Each row was made from one walk, in order. Every step used is in the known rows, and no mark comes twice. Write each row's walk.
Known rows
M/N: [-0.36 -0.05  3.16 -1.07 -1.43  2.25  1.41  3.29  1.87 -1.73  1.22  0.26
  0.08 -2.11 -1.16 -0.28 -1.97  1.05  0.36  0.03  0.02]
E/Q: [ 1.81 -0.17  0.81 -0.85 -1.41 -0.55  0.41 -1.40  1.26  0.03  0.70  1.01
 -0.15  0.79  0.95 -1.64 -0.30  1.86 -2.11  0.21  0.72]
Q/N/M: [ 2.56 -0.47 -1.86  3.33  2.79  0.12 -0.17 -0.08 -4.34  2.11  1.30  1.93
  0.03  1.23 -1.33  4.89  1.68  2.20 -0.38  1.79  1.97]
M/E/Q/N: [ 2.18 -1.16 -0.26 -0.94  0.43 -2.79 -1.02  0.87 -0.88  3.03  0.71  3.92
  0.71  1.38  1.69 -0.04  0.63  4.65 -2.52  3.27  1.64]
L/Q/E/M/Y: [-3.22 -2.03  1.70 -0.87 -4.55  2.95  1.43  1.40  3.07  1.36 -0.32  1.19
 -0.58  2.41  2.02 -4.23  1.20  2.56 -0.07 -2.36 -0.73]
N/M/L/Q/W: [ 0.76 -0.56  1.12  2.47 -3.39  0.15  2.95 -0.85 -0.98  0.48  3.53  5.04
  0.62  0.35  1.03  1.08  0.96  1.72 -1.16 -3.28  0.22]
M/E: [ 0.32  0.16 -0.37 -2.45 -0.12 -1.76 -0.60  1.30  2.05  1.88  0.73  1.79
 -0.81 -1.53  1.87  0.68 -3.17  0.19 -1.29  1.00 -0.32]
Q/E: [-1.53  0.10 -1.94  1.84  0.52 -0.31 -0.58 -0.74 -1.31  0.34  0.14  1.59
 -1.26  3.02 -0.34  0.19  1.99  2.53  0.43 -1.49 -0.40]
E/Q/L: [ 1.98  2.03 -0.74 -0.02  0.83  0.77 -0.20 -1.06 -0.86 -0.85  1.02  1.31
 -2.72  1.90  2.57 -1.81 -1.27  1.46 -2.73  0.15  3.05]
L/Q: [-0.87 -1.84  2.39  0.54 -3.37 -0.11  1.15 -1.06  1.80 -1.57 -0.53  1.82
  0.95  0.27  0.55 -0.23 -0.53  0.32 -0.33  1.09 -1.86]
Q/E/M: [-2.41 -1.17 -1.65 -1.02 -1.81  1.47 -0.30  0.52 -0.11  1.44 -0.23  0.17
 -3.31  3.38  1.30 -2.25  3.36  2.78  2.82 -4.85 -1.54]
N/M/Y: [ 1.83  0.79  0.35  1.38  0.62  2.49  1.52  0.96  0.85  1.94  1.92  0.11
  0.35 -1.38 -0.22  1.47 -2.80 -0.20 -3.01  0.83  2.91]
N/M/W/Q: [ 2.15  0.79  0.78 -0.20  0.52  1.52  3.28 -1.81 -1.14  1.45  0.35 -1.72
  4.32 -3.71 -3.29  4.14  0.76 -1.73  1.94 -0.56  0.17]
E/M: [-1.12 -1.30  0.09 -2.65 -2.22  1.57  0.21  1.18  1.24  1.31 -0.26 -1.05
 -2.16  0.70  1.66 -2.33  1.59  0.44  2.54 -3.44 -1.17]
W/Q: [-0.55 -1.00  1.01 -0.24 -0.03  0.32  0.32 -0.97 -1.12 -0.83 -2.76 -1.43
  4.13  0.05 -2.27 -0.10  0.30  0.37  2.46 -2.04  0.06]
L/Q/W/M: [-2.80 -1.64  0.15  1.41 -1.30  0.30  0.32  0.56 -0.33 -2.91  2.66  2.98
 -0.40  0.22  1.39  0.33  5.53  0.79  2.52 -2.92  0.81]
W/M: [-0.82 -0.63 -0.80 -0.72  1.86  0.64  0.34  2.37  0.41 -2.26  1.62 -0.89
 -1.42 -0.76  0.10  0.65  4.28 -0.27  2.36 -1.27  0.69]
W/M/E: [-0.35 -0.44 -1.23 -2.88  1.54 -1.21 -0.24  3.46  2.51 -0.22  2.05  0.99
 -2.23 -2.19  1.93  1.32  0.65 -0.02  0.54 -0.27  0.30]
M/W: [ 0.64  1.33  0.72 -1.77 -0.37  0.49  2.64 -0.22  0.97  1.78  1.95 -0.89
  1.37 -3.61 -0.30  1.12  1.90 -2.15 -0.13  2.03 -0.72]
W/M/N: [-1.08 -0.72  2.31 -1.75  0.00  2.73  1.53  5.37  2.29 -3.74  2.67 -0.50
 -1.31 -2.78 -1.24  0.28  2.05  0.85  2.46 -1.24  0.63]
M/E/Q/Y: [ 1.55 -2.20 -3.27 -0.60 -2.96 -4.82 -0.63  0.99  2.04  1.55  1.73  5.93
  0.89  1.64  1.30  0.93 -1.64  2.68 -4.36  0.16  1.69]
Q/N/M/Y: [ 2.08 -0.07 -0.11  2.68  2.11  1.87  0.68  1.63 -2.12  3.05  1.48  1.30
  1.66  0.23 -0.77  2.42 -0.06  2.00 -2.70  2.80  3.86]

Write each row's walk
[ 2.61 -0.34 -1.98  0.71  2.33 -1.51 -0.75  1.23 -1.84  3.72  1.82  3.47
 -0.86 -0.43  0.70  5.32 -1.68  2.14 -1.63  2.46  1.55] : Q/N/M/E
[ 1.04 -0.06  0.02 -1.28 -0.40 -0.35  2.82  2.43  0.07 -0.38  4.81  2.60
 -0.60  0.16  1.85 -2.57  6.05  2.83 -0.36 -4.82  1.78] : E/Q/W/M/L
[-1.92 -0.76 -0.95  1.65  0.33  0.10 -0.39 -1.65 -2.32 -0.46 -2.38  0.11
  2.39  2.94 -2.29  0.14  2.33  2.86  2.76 -3.26 -0.47] : W/Q/E
[-2.11 -0.21  1.45 -0.19 -0.03  2.55  0.99  4.43  0.29 -2.91  4.12  1.47
 -1.14 -2.30 -0.53  0.16  3.45  1.59  2.85 -3.29  2.15] : Q/W/M/N
[ 0.43 -1.13  0.07  2.46 -2.62  0.15  3.22 -0.53  0.14  0.02  1.87  3.93
 -0.87  2.59 -0.04  1.50  1.30  3.60 -1.40 -2.36 -1.96] : N/M/L/Q/E
[ 0.91 -2.70 -3.94 -1.17 -1.73 -4.24 -0.61  2.79  2.26 -0.07  3.03  5.30
 -0.19  1.15  1.44  1.21  1.62  2.44 -2.56 -0.86  2.05] : W/M/E/Q/Y
[-2.22 -1.03  1.13  2.36 -3.38 -0.36  0.07 -2.07 -0.86 -0.72  1.21  4.25
  1.20  1.05  1.43 -0.31  1.29  0.98  0.24 -1.77  0.11] : L/Q/W
[-0.81 -4.83 -0.92 -0.69 -7.27 -1.81  2.84  2.92  2.24  0.05  0.88  4.77
  1.49  2.74  1.03 -1.90  2.81  2.27 -0.82 -3.83 -2.01] : E/M/L/Q/Y
[ 1.99 -1.59 -0.19  1.06 -0.25 -1.71  0.00  0.50 -0.48  2.58  1.43  4.84
 -0.24 -0.19  1.02  5.08 -2.10  2.47 -1.94  3.25  0.12] : L/Q/N/M/E
[ 2.21 -1.31 -1.01  3.27  2.85  0.34 -0.07 -0.79 -5.28  1.34 -0.91  0.77
  3.55  1.23 -3.16  4.77  1.82  2.67  1.81  0.13  1.92] : W/Q/N/M
[-1.58  0.24 -0.70 -2.75 -2.09  1.90  2.38  0.33  0.89  3.27  1.79 -0.60
 -1.48 -0.56  0.87 -0.81  4.91  0.39  2.50 -2.37 -2.13] : Q/E/M/W
[-1.27 -0.89  1.61 -2.76 -2.28  3.28  1.20  2.82  2.79  2.36  0.08 -1.38
 -0.27 -0.25  1.85 -4.30 -0.24  0.37 -0.08 -1.87  1.09] : E/M/Y
[-0.19 -1.98 -2.17  0.31 -2.03 -2.14  1.67  0.18 -1.10  0.70 -0.26  1.60
  6.47 -0.59 -3.21  2.46  3.14 -0.62  0.71 -0.93  0.60] : M/W/Q/Y
[ 3.95  2.57 -2.10 -0.69  1.54  0.03 -0.07 -0.59 -0.07  1.23  2.88  3.09
 -4.42  0.28  3.40  1.77 -4.96  1.36 -4.30  0.44  3.64] : N/M/E/Q/L
[-3.21 -2.64  0.26 -0.52 -4.69  1.42  0.52 -0.39  1.37  0.00 -0.83  1.78
 -2.53  3.65  1.69 -2.36  2.99  3.03  2.64 -4.01 -2.99] : L/Q/E/M
[ 2.28 -0.48  0.87  1.66 -0.54  0.59  3.31 -1.14 -1.68  2.68  2.73  2.24
  2.26 -2.31 -1.20  5.40  2.89  0.01 -0.70  4.23 -0.29] : L/Q/N/M/W
[-2.57 -1.28  1.59 -2.01 -3.20  3.60  1.20  3.69  1.74 -0.43  0.98  0.54
 -2.97  0.82 -0.07 -2.23  1.11  3.58  2.99 -4.35 -1.29] : Q/E/M/N
[-2.66 -1.16  1.68  0.86 -1.51  1.89  1.22  2.11  1.57 -1.30  2.78  2.28
  1.29 -0.72  1.74 -1.89  3.36  0.60 -0.29 -1.33  2.73] : L/Q/W/M/Y
